Known rows, with every way that one mark hangs from another:
pokun{kuro{rolog}}: [  6  -1  38  -5  21  20  20   4  16  27   7  12   6  -8  15  -1   7 -16
   3   1  -9 -17 -39   5 -10  19   2   0  -2  61 -24  10 -17  19 -10  23
  -7 -10  14  -2 -11]
fedit{kuro{buzu molidek zedumol}}: [ 29  12  19 -27  26  -5 -15   3 -30 -35  22   4 -12  -5  23 -21   7 -34
  10  10   7  16   5   8  12  11   9 -17  13 -19  -7  18 -16  10   1   8
   9  19 -15   0  -4]
godus{baduk{kuro{voveg}}}: [  6 -37  42 -40   6  17   5   5 -15  53 -15  13  12  11  20 -23 -19 -35
 -19  11 -15   0 -32   7  10   1  -5   0 -13  15 -40  -2  12 -36   0  17
  -9  -7  11 -14   7]
godus{baduk{kuro{fedit nivozav zedumol}}}: [  6 -35  45   3  21   2  -5  10 -11  20 -20   7   2  18  18   7  -8  -8
  15  15 -18  14 -24   0   8 -11 -21  -5  14   8 -15  -8   5 -15  -6   3
   6  16   9 -28  20]
menabol{kuro}: [ 10 -10  31 -15  12  18   7   0  14  29 -11  11   7  -2  14 -38  -7  12
 -14  16 -12  -6 -21   1  33  13  20  -5 -25  -1 -33  20 -11 -25  -9   9
   8 -20  20  -6  -5]
nirot{baduk{kuro} menabol}: [ 28 -47  50  24 -58  30 -57  -7 -20  -5 -23   9  13   7  27   1  -4   0
 -18   0   1   6 -26   5  21  11   1 -12 -10  11 -32  28   5  23 -10 -17
  -4  11  38  -5 -17]
nivozav{kuro{molidek pokun}}: [ -1  12  27 -36  10  12  11  -6  -2   8  19   6 -12  -4  16 -67  19  -6
 -15  11   2  -7  -8  11  27  12  -7 -26  10   4 -16   6  -4 -22 -11   9
  16 -32  -9  16  -7]
godus{baduk}: [ 14 -31  45 -27  25  18 -14  10  -9  42 -22  -9  17  20  26 -20 -10 -30
 -19  25  -8   9 -12  10  34  15   4  -1 -14  -4 -33  -1   0 -32 -10   9
   7 -15  12 -10   0]
rolog{kuro{molidek rudoga voveg}}: [ 33  12  47 -15  32  24  -9 -16 -48  -4  12  -4 -21 -19  11 -32  -8 -32
  10 -21  10   6 -33  -3  14   1  -8   5  -9 -18 -19   2  -8  14  -8  42
 -32   1 -15 -16   4]
kuro{rolog zedumol}: [-10  10  40  19   5   3 -23   5 -18 -28   2  -2   9  -8  19  16  20 -33
  24 -17  -1 -10 -13  -2 -12  26   1  14  37   9 -22   8 -23  13  -9  23
  -8  22  22   2   2]
fedit{kuro{buzu nivozav rudoga}}: [ 49   4  24 -28  43  -3 -38   1  -7 -41  33 -24 -18   4  11  -8 -17  -2
  15   1 -19  23 -19  11  13  10  21   2   4 -33 -27  31  -2   3 -19   8
  14  15 -12  -7  12]
nivozav{kuro{buzu fedit voveg zedumol}}: [ -6  23  14 -25  -9 -22 -19  10   1  43   9  -1 -13   6  13 -28   9 -28
  48 -42 -29  -5 -32   7  -2 -10  11   9  15 -34   0  -2 -15  19   5  54
 -11 -23  14 -15  26]
nirot{baduk menabol}: [ 30 -37  48  25 -52  29 -72  -5 -17   4 -27 -14  18  13  34   4  -2 -14
 -10  -4   5  13 -10   5  35  21  14  -6 -19 -14 -29  28  -2  29 -11 -13
  -1  -4  35   4 -17]
godus{baduk{kuro{fedit nivozav pokun}}}: [  5 -36  36 -15  11   6   3  -1  -2  28 -12   1   5  17  18 -13  -7  -2
 -15  23  -8  20 -26   7  23 -12 -13  -9   4  18 -28  -5  16 -39  -9   4
  13   1  -6   1  11]
fedit{kuro{buzu nivozav pokun voveg}}: [ 19  20 -10 -63  11 -11 -30  -5  -6   1  35 -16 -12  -2  21 -23 -17 -35
   1 -11 -11  31 -20   6  19   6  42   2  -4 -36 -40  29  16 -16  -3  18
  15 -13 -28  40   5]
pokun{kuro{nivozav rolog}}: [  4   4  37   6  29  20  12   4  20  10   7  -2  -4  -3  15  10  -1  -8
  27  -4 -18  -4 -43  -6  -9  21   0  -4   4  52 -26  14  -6  20 -15  20
   2  -8  12  -2  -5]
menabol{kuro{rudoga zedumol}}: [ 11 -18  45   8  18   5  -5   0  -1 -18  12  21  -8 -13   7  -9   0  15
  21   3 -17  -3 -23   3  11   8   9   6  -9 -22 -18  29 -15  -7 -12  11
  -3  14  13 -21  16]
nivozav{kuro{buzu molidek pokun rudoga}}: [ 10   3  31 -42  12   2  -1  -5  -6 -31  48  -8 -22  -4   6 -58  19  -1
  12 -11  -3   6 -19  20  19   5  -4 -17  17 -10 -13  18   5 -13 -13  30
  10 -11 -19  14   6]
pokun{kuro{nivozav rudoga voveg zedumol}}: [  5  -1  43  -4  50   5   5   2   4  17  22  15 -26  -4  16  23 -14 -12
  64 -21 -34  10 -50  -7 -25   9   1  10  -8 -11 -14  21   0  35 -11  37
 -15   5  -5 -15  23]
rolog{kuro{baduk buzu molidek voveg}}: [ 12  14  13 -30 -27  17 -32  -9 -53   8  11 -18  -3  -5  20 -21  -8 -43
  18 -35   8  31 -28  -5  23   2   0   4  -1 -36 -11   5  11   8  -3  45
 -31 -21 -15  13  -6]
rolog{kuro{molidek}}: [ 29  18  43 -12  37  26 -11  -5 -35  -2 -10  -4 -13 -10  16 -43   1 -19
 -12  10  17   7 -16  -4  36  11  -9 -11  -5   2 -13  -4 -14   4 -12  22
 -10  -9  -1  -6 -18]
rolog{kuro{zedumol}}: [ 18  23  38  -5  36   2 -33   8 -37 -12 -14   6 -15 -12  15  -9   2 -22
  10   3  -4   7 -19  -7  21  14   6  12   2 -28  -7  -2 -20   9 -13  24
 -12   2  16 -11  -7]
menabol{kuro{baduk molidek pokun}}: [ -6 -21  11 -11 -44  23  15 -20  -7   5  15  11  11  -6  22 -35  11  11
 -23  13  13  20  -8   3  35   8  -4 -19  -9 -13 -23  25  10 -35  -8  -9
   7 -22 -20  31  -9]
nirot{baduk{kuro{fedit}}}: [ 17 -14  50  14 -42  17 -19   0 -12  37 -36  13   4   5  27  -7  -8   9
 -24  13  -3  10 -30  10  25  -3 -11  -1   0  18 -18   1 -10   2 -18  -5
  -7   6  28   0   2]
menabol{kuro{rudoga}}: [ 23 -22  44  -6  19  18   0  -7  11   5   7   9  -4  -7   6 -28  -6  20
  -3   7 -15  -5 -29   8  23   9  10   1 -23  -7 -32  26 -12 -19 -15  11
   0  -1  13 -18   9]
rudoga{kuro{rolog voveg zedumol}}: [-16  18  26   4 -33   2 -33   3  -9  14  25  -1  -3 -23   6  14  -2 -49
  50 -24  -9 -14 -28 -11   2  16  14  13  24 -23 -16   0 -20  -5   1  38
 -13   7  17 -11  13]
rudoga{kuro{molidek}}: [ 12   4  40 -10   5  23  -7  -2  -3  22  15  -2  -7  -6  12 -38  -2 -18
  14  23  10   1 -10  -4  41  17  -2 -24   6 -14  -8  -4 -19 -22 -10  24
  10  -9   2  -8  -8]
rolog{kuro{baduk fedit pokun voveg}}: [  8  18   3 -19 -34   0 -31 -23 -34  49   6  -7   3  -6  22 -10   0 -23
  -7 -23  13  28 -30   3  21 -17   5  24  -4 -44 -12  -6   0   5  -7  35
 -27 -32 -19  25   3]
rudoga{kuro}: [ 11   8  35 -13   4  13 -29   5   6  33  12  -2  -5  -3   8 -26 -10 -15
  12  23  -6  -4 -19  -1  38  19  20  -4   0 -27 -16   1 -21 -29 -16  26
  11 -16  17  -7  -4]
nivozav{kuro}: [ 11  15  34 -31  16   7 -10  10   8  35  -2   4  -5   6  14 -52   3  -2
  -6   6 -26 -21 -22   9  19  18   7  -5   2  -9 -20   3 -18 -13 -15  13
   8 -34  26 -14   0]
nivozav{kuro{fedit pokun}}: [  3  17  20 -24   3  -7   0  -5  15  44   7   3  -7   6  14 -51  18   6
 -13   3  -7  -9 -19  17  22  -6   3  -4   8  -6  -9  -3 -17 -12 -13  19
  13 -38   2   7   7]
fedit{kuro{nivozav pokun rudoga voveg}}: [ 32  10  13 -39  28  -3 -24 -19 -16 -11  42  -7 -16 -12  15 -11 -16 -18
  -5  -3 -11  18 -22   9   7   5  24   9  -5 -39 -42  29   4 -10 -13   2
   6   1 -32  17  17]
pokun{kuro{molidek}}: [ 14  -3  43 -17  41  29  44  -4   8  41   2  21  -8   0  25 -32   6  -9
   2  21   3   1 -27   3   8  14 -10 -26 -15  42 -11   8 -12  16  -8  24
   0 -18  -5  -2 -16]

Rows:
[ 24   6   5   4 -30   8 -38  -8 -21 -27  21 -22  15  -6  22  18  -8 -14
  -5  -3 -12   8 -11   3   2  18   2   9  24 -15 -29  21  -7   3 -16 -28
   6   4  -2  -3   1]
fedit{kuro{baduk nivozav rolog}}
[ -5   3  40   7  19   8  15   9   3   3  10  21  -1 -12  15  20  14 -22
  29  -4 -12 -14 -36  -1 -20  18   1   4  11  47 -13  11 -19  30  -6  23
 -10   6  15  -8  -4]
pokun{kuro{rolog zedumol}}
[  1  -3  12   4 -40  11   8 -34 -18  33  13  -7  15  15  38 -23  29  -2
 -16   6  36  38   2  13  23  -9 -25 -11  26 -17  -1  -1   0  -5 -10  16
   2 -18 -40  42  -1]
kuro{baduk fedit molidek pokun}
[ -1 -15   7  19 -69   5 -14  -7  12  11  12 -17  24   1  12   2  10   6
  17 -32  -5   8 -28   5  13 -11   5  10   8   3 -17  16  -7   1  -3  21
 -11  -8  10   1   9]
menabol{kuro{baduk buzu fedit rolog}}
[  9 -36  40 -25   4  11   8  -1 -10  70 -19  10  13  16  20 -19 -15 -27
 -16   7 -11   1 -34  10   7 -15 -11   3  -6  15 -30 -11   5 -22   4  25
 -12  -6   8 -24  15]
godus{baduk{kuro{fedit voveg}}}
[ 26  25  27 -23  40   6 -47  14 -20 -21  -3 -30 -19   2   9 -18 -14 -10
  26 -13 -12  30 -31  -9  37  11  18   5  -2 -25 -19   8   3   1 -18  38
   1 -10   8   4  -6]
rolog{kuro{buzu nivozav}}
[  5   7  18 -22   8  -1   9 -17   0  11  21 -20  -4  16  26 -46  30 -12
   0  -4  37  39  -7  16  32 -10   0 -21  19   5  -6   3   0  -3  -2  53
  10  -6 -36  50  -2]
kuro{buzu fedit molidek pokun}
[-10  19  16 -27  19 -11 -44  13 -11  -3   5 -23 -16  15  25  11 -12 -40
  73 -46 -30  34 -28 -15  -2  18  27  12  17 -53 -23  21  13   7  -2  62
  -5   2   2  23  21]
kuro{buzu nivozav voveg zedumol}
[ -4 -11  28   0 -22  -7 -42 -13 -32 -40  40   6   2   1  26  29  20  -1
  18  -9   1  35 -10  15  -5  16  -4  25  29 -70  -9  27   6  -5 -25   7
  -7  15 -24  34  16]
kuro{baduk pokun rudoga zedumol}
[ -1  14  18 -25  -5  14 -25   1  -1  20  27 -27 -21   2   9 -26 -18 -33
  59 -19  -6  25 -27 -16  34  12  11 -19   6 -36 -15   5   8 -18  -2  52
   4 -11 -11   7   7]
rudoga{kuro{buzu molidek nivozav voveg}}
[  0  20  27  -5  -1  -3  13  -6 -14  46   5  13 -15   0  19 -38  16 -27
  33 -25  -9 -16 -19   0  -4  -9 -19 -13  18 -15   6 -10 -22  21   6  35
 -12 -19   3 -26  22]
nivozav{kuro{fedit molidek voveg zedumol}}
[ -1  17  27   3   9 -10 -10  -6 -10  66 -14   8   0   9  31   0   6 -40
  34 -26  -4   6 -23  -1  -9  -7   8  18  13 -32  -7  -4 -23  23   4  57
 -21  -3   6  -4  24]
kuro{fedit voveg zedumol}
[ -8 -10   8  12 -55  -1  -3 -11  -7  59  -4  17  14  -1  23   6   0  -6
  25 -24 -15   8 -25  -4   2 -13   3  14  -6 -44  -7  13 -10   5   4  19
 -21 -18   6  -9  23]
menabol{kuro{baduk fedit voveg zedumol}}
[ 19 -47  33  21 -80  31 -54 -12  -8  19 -19   0  17  -4  25   0 -13 -12
  -5 -24  -3   6 -24  -2  37   9  23  -6 -45 -16 -37  37   5  23   2 -16
 -12 -14  34  -7  -8]
nirot{baduk menabol{kuro{voveg}}}
[ -1  14  11  -5 -40 -21 -34  10  -9  18  12  -5   0  14  18  -6  17  -2
  42 -27 -26   9 -19  10   2  -7  -5  10  32 -47  14   3 -14  17  -8  27
  -3 -20  14 -11  20]
nivozav{kuro{baduk buzu fedit zedumol}}
[-11  -4  18  -9 -39  21   9  -9  -2  53  19   9  18  -8  24  17  -2 -33
  15 -30 -15  -5 -49   1 -25  12   1  17  -2  25 -25  14  -1  24  -3  28
 -31 -25   3   6  -2]
pokun{kuro{baduk rolog voveg}}
[ 14   1  11  15 -25  10 -20 -13 -12   7   8 -45   4  35  31  -4   8   2
  45 -26   8  55 -10  -3  21  -7 -24 -15  34 -28   6   5  10  17 -11  34
   4  -5 -24  17  13]
kuro{baduk buzu fedit molidek nivozav}
[ 32   7   6 -61  12 -11 -27 -13 -18 -10  50  -4 -12 -11  14 -24  -8 -33
 -10 -13  -2  21 -24  23   7   3  37  13  -8 -38 -39  32   4 -10  -6  25
  -2   0 -33  27   9]
fedit{kuro{buzu pokun rudoga voveg}}
[ -5   4  14 -27 -39  12  -2 -11 -15   8  23   4   2   1  22 -49  19  -3
 -14   3  -1   4  -7  12  22  12 -18 -17  17 -19  -9   9   4 -22 -13  -4
   9 -37 -15  22  -4]
nivozav{kuro{baduk molidek pokun}}
[  6 -36  37 -48   0  11  -5  12 -13  43  -7   3  11  15  18 -23 -19 -40
  -6  -1 -18  10 -36   9  10  -1   4   1  -9   9 -37   3  19 -35   2  31
  -8  -4   8  -6   7]
godus{baduk{kuro{buzu voveg}}}
[  5  -1   7 -23 -27   3  10  -5  10  86  15   5   5  14  26   3  -4 -21
  32 -31 -17  24 -48   8 -11 -13   9  12 -13  -6  -4   9   0  32   2  59
 -24 -35  -7   8  10]
pokun{kuro{baduk buzu fedit voveg}}
[ -7   4  18  21 -48   4   1 -24 -42  48  -1   2  11  12  41   8  17 -38
  40 -34  13  25  -8  -4 -11 -11 -28   3  30 -47  11  -6 -10  32   7  35
 -31  -3 -20   2  22]
kuro{baduk fedit molidek voveg zedumol}
[ 11 -15  42   8   5   6   1   0 -11   7  23  26  -6   0  20  31   4   2
  36  -2 -23  11 -34   8 -21  11 -11  14   2 -19   2  22  -9  31 -18  14
 -16   4  -1 -14  10]
pokun{kuro{baduk rudoga zedumol}}
[ 26 -18  39  25  21   9   0 -12  24   9   4  -7 -11   4   5 -14  -8  39
  22  -4 -18   8 -34  -1  23 -10  -1   0 -11 -12 -19  18 -11  -1 -16  15
   6   2   5 -26  26]
menabol{kuro{fedit nivozav rudoga}}
[ 19 -47  42  15 -67  22 -55 -11 -19 -15  -8  11  10   3  28  -3   3  -1
 -28   3  10  14 -23   8  25   9   5 -11 -10   8 -34  31  12  12  -9 -21
   2   7  23  20 -20]
nirot{baduk{kuro{pokun}} menabol}
[  8  29  17 -35  24   7 -35  -8 -24   9   3 -15 -19 -11  14 -22 -14 -25
   5 -16  -2  25 -34 -12  30   7  21  12 -11 -30 -32   6  12 -12 -13  32
  -8 -23 -11  30  -1]
rolog{kuro{nivozav pokun voveg}}
[ -6   1   2 -34 -54  -1 -46   1  -1  10  42 -16   3   1  11 -10   0 -13
  18   2   0  34 -18   7  40  12  26   3  12 -56  -9  14   9 -40 -14  29
  12 -22 -11  41  -5]
rudoga{kuro{baduk buzu pokun}}
[  4 -39  42 -22  -6  13  -9  13 -13  -2  -1  -5  18   7  12 -10  -6 -30
  -9   2 -12   1 -33  12   7   4  -6  -1  11  41 -39   3  13 -33  -3  17
  -3  13  16  -8   2]
godus{baduk{kuro{buzu rolog}}}
[ 21  12  18 -19  -2  18   5 -18 -29   0  24  -3   6 -20  21 -25   0 -53
 -17 -11  13 -15 -11   4  -4  10   3  -8   8  23 -35  10 -16  10   6   4
 -13   5 -14  -6  -3]
fedit{kuro{molidek rolog voveg}}
[ 17  25  30 -19  31  -6 -45  16 -36 -29  -3  -6 -17  -8  11  -7   2 -27
  29 -12  -5  21 -23  -3  24   8  17  13   5 -30  -4   6 -11  10 -12  42
 -10   5  13   1  -6]
rolog{kuro{buzu zedumol}}
[  3 -38  51  -3  26  15   4  10 -25  -7 -12   7  -2  13  20  -8  -7 -16
  11  21 -11  15 -15  -4  12   3 -31 -22  15  13 -21  -1  14 -24  -4  -5
   9  21   1 -21   9]
godus{baduk{kuro{molidek nivozav zedumol}}}
[-16  13  -7 -62 -59  -8 -28  -1  -6  33  32  -7   3   5  19 -36   3 -26
   8 -36 -24  15 -29  14  12   6  21  10   6 -50 -21  19  17 -24  -7  31
  -6 -50  -7  37   8]
nivozav{kuro{baduk buzu pokun voveg}}
[ 18   8  14 -18   0  11   4 -20 -25 -38  33   0   3 -23  19 -27  17 -32
 -36  13  28  -2   0  13  13  12   1 -16  17  28 -32  15 -11  -8  -4 -16
   9  11 -27  23 -15]
fedit{kuro{molidek pokun rolog}}
[ 20 -10  56  23  26  -5   4  -6 -13  -7   9  29 -14   2  11  -3  10  15
  17   3  -9  -3 -36  10 -21 -14 -22   7  32   3  -5   1 -20  14 -14  31
 -12  38   9 -25  23]
baduk{kuro{fedit rudoga zedumol}}
[ -3 -17  45   8 -63  28  -9  -9 -30 -26  -9  10   5 -14  23 -11   7  -7
 -31   6  17  10 -22   7  21  12 -21 -12  17  47 -29  13   6 -10 -14 -19
  -4  19   6  30 -11]
nirot{baduk{kuro{molidek pokun rolog}}}
[ 26 -52  41  32 -70  30 -54  -7  -3   2 -21  -1  17   0  24   0  -6   6
 -10  -5  -2   6 -16   0  43  12  18 -12 -37  -9 -32  38   1  20  -6 -27
   0  -8  39  -9 -15]
nirot{baduk menabol{kuro}}
[-15   3  16  19 -57  32 -16 -22 -31  -3  17 -36  17   3  32  12  -1 -38
  38 -51   2  18 -22 -16 -10  19 -24  -1  38  -4 -30  12  15  10  -3  17
 -23  -5 -16  18  10]
kuro{baduk molidek nivozav rolog voveg}
[  3 -40  49 -13  -1  20   0   8 -14  11 -12   3  21   5  13  -9  -6 -26
 -20  14 -10 -10 -29   9   5   7 -15  -1   7  45 -39  -4   5 -30  -5   2
  -3  11  17 -18   1]
godus{baduk{kuro{rolog}}}
[-10  10  28 -15 -12  13  10  -9  -7 -20  30  -3  -4 -15   9 -50  28 -16
  -9  -9   7 -20 -14  10  13  15 -15 -19  28  34 -22   4  -7 -14  -8   5
   6 -17  -5  14  -7]
nivozav{kuro{molidek pokun rolog}}
[ 26   7  30 -13 -13  14 -44 -13 -47  11  14  -8  -4 -12  15  -2 -18 -23
  10 -29  -8  16 -39   1   8   2   1  32  -7 -55 -20   7  -2   9 -16  31
 -38 -13  -5 -10   9]
rolog{kuro{baduk rudoga voveg}}
[  5 -38  43 -26  18  20  11  -1 -17   0  -1   2   1  10  20 -28  -6 -11
 -16  28   0  20 -17   3  26   1 -23 -26   5  24 -33   1  26 -45  -8  -4
  16   5 -16   6  -1]
godus{baduk{kuro{molidek nivozav pokun}}}
[ 12   6  40  34   7   6 -22 -22   1   9  20 -38  -4   0  11  21  -2 -17
  52 -59 -10   1 -48  -3 -24  -8  -9  25  30   2 -32   6  -9  31  -9  51
 -25  19  -5 -17  41]
kuro{fedit nivozav rolog rudoga voveg}
[ 17  12   7 -40  18 -12  -9  -4 -32 -46  37   9 -14 -12  23 -24  15 -32
  -1  11  17  28   8  12  15   9  15 -18  15 -21 -12  24  -4  -5  -1   3
  17  15 -34  31  -7]
fedit{kuro{buzu molidek pokun zedumol}}
[ 37   4  36  18  -4   8 -37 -16 -35   8   7 -13  -3  -2  12   3  -1   6
   9 -12   4  18 -32   7  15 -14 -14  27   5 -43   1  -4 -17  21 -22  24
 -27  -2  -3 -23  11]
rolog{kuro{baduk fedit rudoga}}
[ 12  17   3 -46   8 -15 -18  -9 -27   9  25  21  -5 -15  25 -14   0 -42
 -12   5  -2   9  -8  10   2   7  31   8  -1 -38 -27  21  -7  -8   0   4
   1  -3 -20  23   4]
fedit{kuro{pokun voveg zedumol}}
[ 29  15  14 -36  26 -16 -33  11 -18 -25  17   4  -7  -3  20  -9  -1 -29
   6  10 -10  15  -6  11  10  13  27   2   8 -32 -14  23 -17   5  -6   9
  10  13  -1   0   0]
fedit{kuro{buzu zedumol}}
[ 14  -3  32 -43  28  -4 -29  -5  -1 -33  40 -18 -12   5  14 -25  11  -6
   6 -10   4  35 -25  23  20  13  24  11   7 -28 -28  30  10 -20 -21  50
   7   6 -23  47   5]
kuro{buzu pokun rudoga}
[ -6  16  21  12  26 -20 -22  -6   2   0   5 -10 -12  13  28  10  20   6
  34  -4   1  35  -9  -4  13  -4   3   2  30 -31  -3   5  -5   4 -15  25
  20   6 -16  31  19]
kuro{fedit nivozav pokun zedumol}
[-17  20  16  10 -23 -19 -27   0 -13  15  12 -21   5  -1  20  21  19 -58
  62 -68  -1   6 -34  -1 -26  -9  11  27  40  -2 -13   1 -16  39  12  75
 -31  17   5   8  25]
kuro{buzu fedit rolog voveg zedumol}
[ -4  -4  41  -6 -13  29  24 -16 -23   6  11  14   4 -12  16 -34   4 -31
  -6 -18   6 -18 -39  -2 -20   7 -20 -12  27  57 -38   2  -2  -1   3  32
 -24  15   3   2  -2]
baduk{kuro{molidek rolog voveg}}
